Each row was made from one walk, in order. Every step used is in the known rows, and no mark comes twice. Write each row's walk.
Known rows:
fibom-rigu: [  7 -30  -3 -11   0   0 -28   9  -4  13  19   6   0  -8  -4   9 -17  14
  -7  15 -14 -26   2  -5   1  10 -13 -13  -3   5   2  -7   9  -1  -9  13
  -8  -6  14   5  10  28 -15  -8   7 -11   2  -3 -13  10   5  11  21   2
   1  15]
masese-rugi-dape-zatov: [ -5   8   8   6  -1   3  34   1 -13  11   7 -28  -5  16  -7 -20 -33 -24
   3  -7  -4  18 -17   2 -14  29  -2  -1 -10  16 -19  -4 -10  -8  12   6
   3  -3  -8  14  -7 -22   8   4 -11   3   4   0  13   5   7 -14 -28 -12
 -14  -7]
masese-dape-zatov: [  3  -9  -9  10  -1  -3  14   0  18   2  10  10  13   3  -4 -22 -11  -1
  14  -9  -6   4  -3  20 -23  71 -15   4 -13  -1 -14  -2  -4  -1  -9   0
   8   9  17 -13  12  10  27  17   4  -1 -20  -5 -11   6   8  -8 -44   3
  -1 -16]
ziku-fibom-sinoz: [ -6 -50  -5   1 -12 -19 -20 -19 -63  -5 -15 -11   9  -1 -10  22 -19 -22
 -15  11  -8 -24 -11   6  62  45   5  21 -10  11 -32  -3   1  17 -11 -11
 -17  36  10   2  15  27  11   4  -3  -3   8  -1   8   7  -4  -3  14  -1
  15  20]
rugi-dape: [  1 -16   1  -5  33  -3 -12   2 -28 -20   4 -28  -4   5 -15  -2 -15 -36
 -13 -33   0  -2  -1 -33  -1  -7   2  -6  -1   1  11 -12   0  -7   1  -9
  -8  25  19  16  -1  -1 -21   3  -7   4  -6  -4  13  14   1  -1  14  -4
  -2   8]
rigu-fibom: [ -8  17  12   2  29  -8 -14  12 -51   1   5  10   2 -14   2   0  13  -7
 -11 -16  -9 -10  -4 -10   5  -9   7  -7  11  -7  -6   1   2   9  -1 -17
   2   6   5 -16  -3  18  -5 -11   3   1   9  -9   0   2  15   7  11  -4
   0  -9]
rugi-dape-masese-zatov: [  6 -31  18  -4   9  17  -6  -8  30  10  16 -37  -4  16 -10  12  -9  -1
   0 -18  -7   9  -6 -21   9  12  10  11 -12   4 -36   0  22 -20  13 -18
   4  17   0  20  -6 -12  10  -8 -18   3  -2   0  -7  -8   8  -2 -30   2
   0  28]
rigu-dape: [  5 -13   4  -4  33   8  -5  -4 -10 -20   9 -21   1  -5  -2  -7   2  15
   8 -28   7   6  11 -32  15  32   7   0  12  -3  12  -6 -10   6   7  -2
  -8  17  14 -28  -3  -4 -11  -1  -6   4 -12  -4  10   1  12   5  22   5
  -5   5]
masese-zatov: [ -3  10  11  -5  17  -5 -19  -3  -6   7  16 -19   4   3  -6  -4   0  -8
  20  21 -15   1  -1 -17  18  26  -6   4  -5   3 -19   2  11  -3  -1 -18
 -10   5  10  -8   4  -1  14 -10 -11 -16   0   3  -7  -5   6   5 -15  -2
  -1  -7]
ziku-fibom: [  4 -20  -1   2   7 -10 -38 -12 -65  -1 -16  -2   1  -1  -8   2   0 -19
 -12  22  -6 -19  -1 -15  32  18  -2  10   9   5 -27  -4   7   5   1 -21
 -10  17   3  -3   1  31  -1   4  -9  -3  -8  -4  15   8   2   0  46  -1
  17  23]
sinoz-fibom-rigu-masese-dape-zatov: [  1  -4   5  -2 -41   3  12  26  71  31  12  44  25  -1   9 -30  28  21
  21  -4 -13 -23  17  28 -46  22 -21 -17  -2  21  10   3  -7  -4  -8   6
  28 -14   8 -15  -4  23  15   8  18 -21  13   7 -12  -1   2  -2 -38   9
  13 -39]
masese-rigu-dape: [  7  16   5  -9  23   8 -18 -15 -10   8   4 -16  10  -1  -4 -23  14  15
  23 -12  11  20  10 -31  -4   7 -11  10   6  -9  26  -1 -13   9  14   6
 -10   6 -13 -18  -5 -12   1   0  -7   5 -13   1   1  -3  -4   9  25   9
  -8  -2]
rugi-masese-dape-rigu: [ -2   6 -33   8  -9  -3  20  -7  28 -25 -15  38  -6   5   2   4  -3  -5
  -4  12  26   4   3  22 -18 -32 -11  -8 -14 -12  13  -3  13 -19   0   7
  -7  11   0  25   5 -13 -10  20  18   6 -18   3   6   1 -18  -2   3  -1
  15  -6]
rugi-masese-rigu-dape: [  5  25   0  -9  25  12  -9  -6   4  -8  -6   1  11   8  -3 -25  27  24
   7  -5  30  24  13 -25   0 -39 -13  -8   4  -4  25  -1 -12   0  26   3
 -16  13 -42 -13 -13 -32 -18   2  -1   1 -11   8   6   3  -9  18  38  11
 -11   2]
sinoz-fibom-ziku: [ -6   5   6  -5  -7 -41  -3  -7 -10   3 -13   4   1   0  -8  -1   1   0
  -2 -50 -12 -32  11  -6  12  -6  -6 -16  23   4  -7  -3  -4  28 -22  -3
  -5  -6  -4 -28  11  30  11  12  -4   1  13   0 -15  -2   0   3  -4  -2
  37 -10]
rigu-masese-dape-zatov: [ -6  16 -13  10   1  15  35  14  49  -8  12  11  17  -1   9 -26  12  10
  18   3  -4   8  12  26 -29  60  -2   6  -5  -2   2   7  -8  -7 -17  -9
  16   0  18 -14   3  -5  24   7  12  -9 -11   1  -7   6   4 -13 -45   6
 -17 -15]
fibom-rigu-dape-masese-rugi: [ 12 -47  17  -6 -33  26  -3  -2  36  26   8 -35 -15   2  14  11 -13  58
  -7  -8  12  -2   5   0  13  17  13  -3   0   4 -13  -1 -11  -7  21  29
   1 -25 -18   3  -5   4   9 -13   4   4   0   1  -7 -20   3  -4  24   7
 -20  32]
dape-rigu: [  0  -8 -23   5 -12  -6   6 -20 -14 -16  -7  28 -11  -8  -4  26 -20 -15
   8  20 -10  -4  -6  -9   1 -11  -3  11   0 -10   6  -5   8   3 -16  13
   2  -9  26   5  15   4 -13   6   3   5 -11  -2   4   1  -5  -1  12  -7
  11  18]
rugi-masese-rigu: [  3  21 -18  -7   9  -5 -14 -10 -20   0 -13  19   7   7  -7  -9   6   5
   0  21  18   3   5  -8  -8 -46 -20  -9 -10  -5  17   0   3   0  11  -6
 -17   0 -34   9  -1 -21 -25   3   4  -8  -3   7 -10   7 -16  17  24   0
   0   5]
dape-zatov: [  3 -10  -1   7  -1  -1  20  -7  -2  -5  11   9   4  -1 -10  -6 -29   9
  15   7 -19  -3  -5   2  -2  71 -13  10  -4  10 -19   0  -3   7 -13   3
   8   0  18 -18  11   2   0  -3  -4  -3  -9  -5 -10  12  10  -2 -24  -4
  -6   2]
sinoz-fibom-resaz: [  1   5  -1 -10 -12 -27 -48  -7 -34 -17 -14  -3  15  11 -13   0  15 -36
  -6 -24  -4 -37  10  -2  13  39  -3 -14   2   9   1  -7  -7  27  -7   0
  13 -12  26  -7   3  34 -10  14  -4   1  19  -4  -9   2  10   8 -17  -9
  26 -37]
rugi-dape-rigu: [  2  -6 -10   3   5  -3   8  -6  -7 -22  -3   4 -16   1 -11  14 -27 -37
  -3 -11   2   8 -11 -20 -13 -26  -1   1  -3  -2  20  -9   8 -12  -4  10
  -5  14  26  28  -1 -12 -22   9  -5   9  -9  -6  22   5  -7  -5   9  -8
   9  19]
sinoz-fibom: [  1 -13  -4  -7   3 -27 -24 -17 -39   2 -10  28   8  -1  -5  -1  14 -16
   7 -29  -9 -30  11 -42   2   5 -16 -15  12   9  -2  -8  -2  11  -7 -15
   2 -11   8 -23   3  23 -17   7  -6  -4  10   2  -5  -1   6   3   2  -9
  34 -23]
masese-rigu-dape-zatov: [ 11  18  10   1   4  14   8 -13  13  10  10  -1  18   2 -11 -34   3  36
  35  -4  -1  33  -2  -7 -12  37 -18  21   0   7  16   5 -16  13  11  16
   5  -2 -12 -31  -4 -21  15   3 -15   3 -17   1   0   2   3   5  -7  12
  -8  -9]

Write each row's walk:
[ -8  20  -2  -2  24  12  18  19 -14  -4  -1 -37 -10   6  11 -15   1 -37
  -9   0  13  16   3 -16 -14 -25  23 -12   1   5  16  -3 -19 -17   9 -15
  -8  -2 -13  22 -17 -30 -14 -10   1  -4  16   7  17   8  -1 -16   0  -8
 -38  -3] -> rigu-masese-rugi-dape
[ -7  31  -7  13  -1  -2  20  12   7  -9 -11  43  -4   1  11   4  24  -3
 -17   4  24  10 -13  41 -21 -73  -1 -17  -6 -14   9   6  14 -16   9  -1
   3  12 -12  13  -6  -4  -3   8  17   9  -8  -1  18  -7  -4   2   2   0
  13 -30] -> rugi-masese-dape-rigu-fibom
[ 11 -56   0  -1  13  11   1  -8   1 -12  -4 -18 -14   8  -8  17 -22  -1
 -23 -47   2  -7  -2 -26   2   2  14   6  -8  -3 -12 -10   9 -11   1  -9
   5  16  11  15   3   2 -13  -5 -10  14  -7  -5  -4   2   9  -8  -2  -2
   1  38] -> rugi-dape-masese
[ -5  10  -7   3 -10  -8  17 -12 -16  -9  -8 -10 -22  10   1  10 -28 -48
  -6   9  13  19 -21  -8 -11 -38   9  -2  -8   3  11  -7  -2 -15   9  16
  -8 -13   0  44  -8 -19 -11   5  -3  11   0   0  21  -2  -9 -17   8 -14
  -1   2] -> masese-rugi-dape-rigu
[ -1  -3 -25   1  20  -7  -2   1   3 -18  -4  16   3  11   0 -16  10 -11
 -15 -11  24  -5  11   7  -3   0 -11 -18 -13 -12   2  -5   9 -12   7 -12
 -14  23  -7   7   5  -1  -5   9  17   0 -14   2  -1   7  -6   3  -3   2
  -1 -12] -> rugi-masese-dape
[  7 -29   8  -3  -9   9 -15 -18  23  13  10 -21  -6   6   1  19  -8  24
  13   8 -15  -3  -2 -17  21  36   4  18  -7  -3 -37   4  18  -5   0 -17
   5  -7   0  -2   7  -3  14 -11 -16  -5  -6   0 -29 -14  10   1 -32  -1
   4  22] -> dape-masese-zatov
[-15  30  27   4  21 -25   7  21 -21   3   3  -8  -5 -11   2   6   0   7
 -24 -41 -14 -13  -4  20  19 -15  14 -11  24 -10 -12   7  -8  21 -19  -5
  -7   6  -9 -28   7  27  18  -7   2   5  11  -8  -8   2  10   7   7   6
   1  -7] -> rigu-fibom-ziku
[  9 -31   2   1  -7  17   8 -18  15  -2  -7 -47 -18   2  13  11  -9  34
  -1 -17  22   9   5 -25  21  29  19   8  -1  -5 -18  -3 -14   1  19  11
   1 -14 -19  -9  -8 -12  15  -9  -3  12  -9   1  -4 -18  12 -16  15   1
 -18  21] -> rigu-dape-masese-rugi
[-19  52  27  11 -10 -18  37  18 -14  13 -10 -26 -27   3   8  11 -16 -22
 -25 -28   6  16 -31  45  -2 -89  30 -10  13  -4   4   6  -1   1  -2  19
  -6  -6 -22  27 -11  -7  24  -1   2  18  17  -7  26  -8  -5 -12  -2  -4
   3 -13] -> masese-rugi-dape-rigu-fibom-ziku
[ -7  25   5   8   6  17  55  24  16   0   3 -23  -2   8   9 -20 -13 -13
   4   8   0  30 -10   6 -21  14  10   1  -3  17  -3   3 -26 -15  11  -3
   9  -8  -7  15 -12 -38  -3  -8  -5  -8  14   7  14  11   3 -17 -27  -8
 -44  -7] -> rigu-masese-rugi-dape-zatov
[ 16 -29 -12  -4 -16   4 -17 -26   0  24 -10   2  -1   3  -5  11  -3  20
   8   1  -2  -5   3 -16  -4 -17  -5  18  -9 -13  -8   0  10   5   2  -5
   1 -21 -18  11  12  -5  11  -5  -5  12  -9  -1 -36  -4  -4   1   7   1
   7  29] -> dape-masese-rigu
[ -5  65   6  -6   7  -4 -39  16 -41   0 -10  -4  17  14  -9 -15  37  -6
 -27  13  14   5  -4  44  -2 -52   5 -17  -7  -7  21  11   1  15  15  -3
   7   1 -35  14 -12  -3 -15  -7   4   3  22  -1  -5   6  -3  27  -1   1
  -9 -35] -> rugi-masese-rigu-fibom-resaz
[-10  22  -1  -5   4 -14   1   3 -47   7 -10   9  19  -2  -4   5  17   6
 -15   3   7   3 -14  31  17 -65 -11  -5 -13  -2   6   9   0  17   6  -6
 -17  15 -42   9   1 -21 -12 -14   9  -3  23   6 -12   5 -14  18  -4   0
  -1 -29] -> rugi-masese-rigu-fibom-sinoz
[  1   0 -25   6 -13 -10  -1 -15  15 -10  -8  24  -4   1   2   7  -5 -22
   9   6   6   1  -3  14 -21   6  -4   5  -8 -16  11  -5   8  -7 -13  11
  -1   2  26  16  12   8  15  22  13   9 -22  -5   2  -9  -9 -11  -6  -2
  10  -5] -> masese-dape-rigu
[ -6  19   1   8  -1  -5   6   3 -33  -4  -7  33  -8 -15   5  17   4 -11
  -3   8 -11  -2 -16   6  -2 -37   7   5  10  -9   4   5   8   4  -6   2
  10 -10  16  -2   1   7  -9  -5   3  10   0  -6  11  -5   5   2   9  -7
  17 -15] -> dape-rigu-fibom
[ -4  11 -25   5  -9  11  23   1  23 -18  -7  26  -6 -18  11  24  -1  -4
  13  36  -5   4   7  -7  -9 -11   8   8   6  -8  26   2  -2  -2 -19   2
   5 -18  25   1   4 -19 -18  -2  10  -3   0   6   1   6  -7  -6   2  -7
  -7  12] -> dape-rigu-masese
[-15  28  14  10  -8 -23  23   7  -2   3  -3   9 -15 -18   5  21 -11   6
 -13 -14 -14 -10 -11  42   6 -43  12   6  23 -15   1   8   0  19 -25  13
  -1  -6  -2  -9  11  13  18   2   6  14   6  -8   1  -5   1   1  -2   2
  16  -1] -> dape-rigu-fibom-ziku
[  1  -5  19  -7 -10  21 -29  23  18  42  17  -6  13  -4   6   1  30  13
   5  77 -19 -13   9  17  17   9   4   3   4  16 -20  11  19 -13   1 -18
  -5   2  -4   4 -10  19  14 -16  -4 -34  14   8  10  -4  -4  11   5  10
 -14  12] -> ziku-fibom-rigu-masese-zatov
[ 19 -61  12  -7 -13  31  -9   2  47   4  17 -19  -5  -9   7  15 -11  65
 -11 -31   2 -10  13 -14  17  25   4   2   2   1  -5  -4   3  -1  12  24
   6  -3   9  -8  -2  19  -8 -16   4   5 -10  -2  -8 -12   7   4  21  16
 -10  44] -> fibom-rigu-dape-masese
[  6 -22  -2  -2 -13  16 -27  26  18  28   4   8  12  -2  11  -9  29   1
 -14  38   1 -18  13  29 -12  10   0  -5   1   0   5   1   7 -19  -3 -14
   0  14   6  12  -5  37  17   4  20 -17  -2   2  14   4  -9  -2  21  15
 -11   3] -> ziku-fibom-rigu-masese-dape
[ -5  31 -23   6 -21   8  24   1   7  -5 -12   4 -16  -7  23  20   4  -7
  13  51   5  14  -2   6 -12 -19  17   3   3  -6  16   4 -14  -7  -5   9
   2 -39   0  19  -5 -32  -6   1  10  -4   7  10   5  -3 -14 -18   3 -13
 -20   2] -> dape-rigu-masese-rugi
[ 10 -20  25  -9 -24   9  -6   3  43  15  16  27  18  -5  -5 -23   9  51
  23 -31 -14 -14  10 -13  -9  46 -24 -15   9  34   1  -2 -13  15  13  30
  16  -7   6 -41  -9  25  -3  -1  -8 -11   6   4  10  -4  13  13 -10  11
  19 -21] -> sinoz-fibom-rigu-dape-zatov
[ -7  35  -8   2  -4  11  13   1  48  -4   8   5   0  -7  11  16  16  -1
  34  63 -11  16  -2   1 -16  -9   6  18   0  -4   5  13  10  -9 -10  -5
   6 -18  13   2   0 -28   2  -8  -1 -15   6  11   2  -8  -6  -2 -30  -3
 -12  -2] -> dape-rigu-masese-zatov
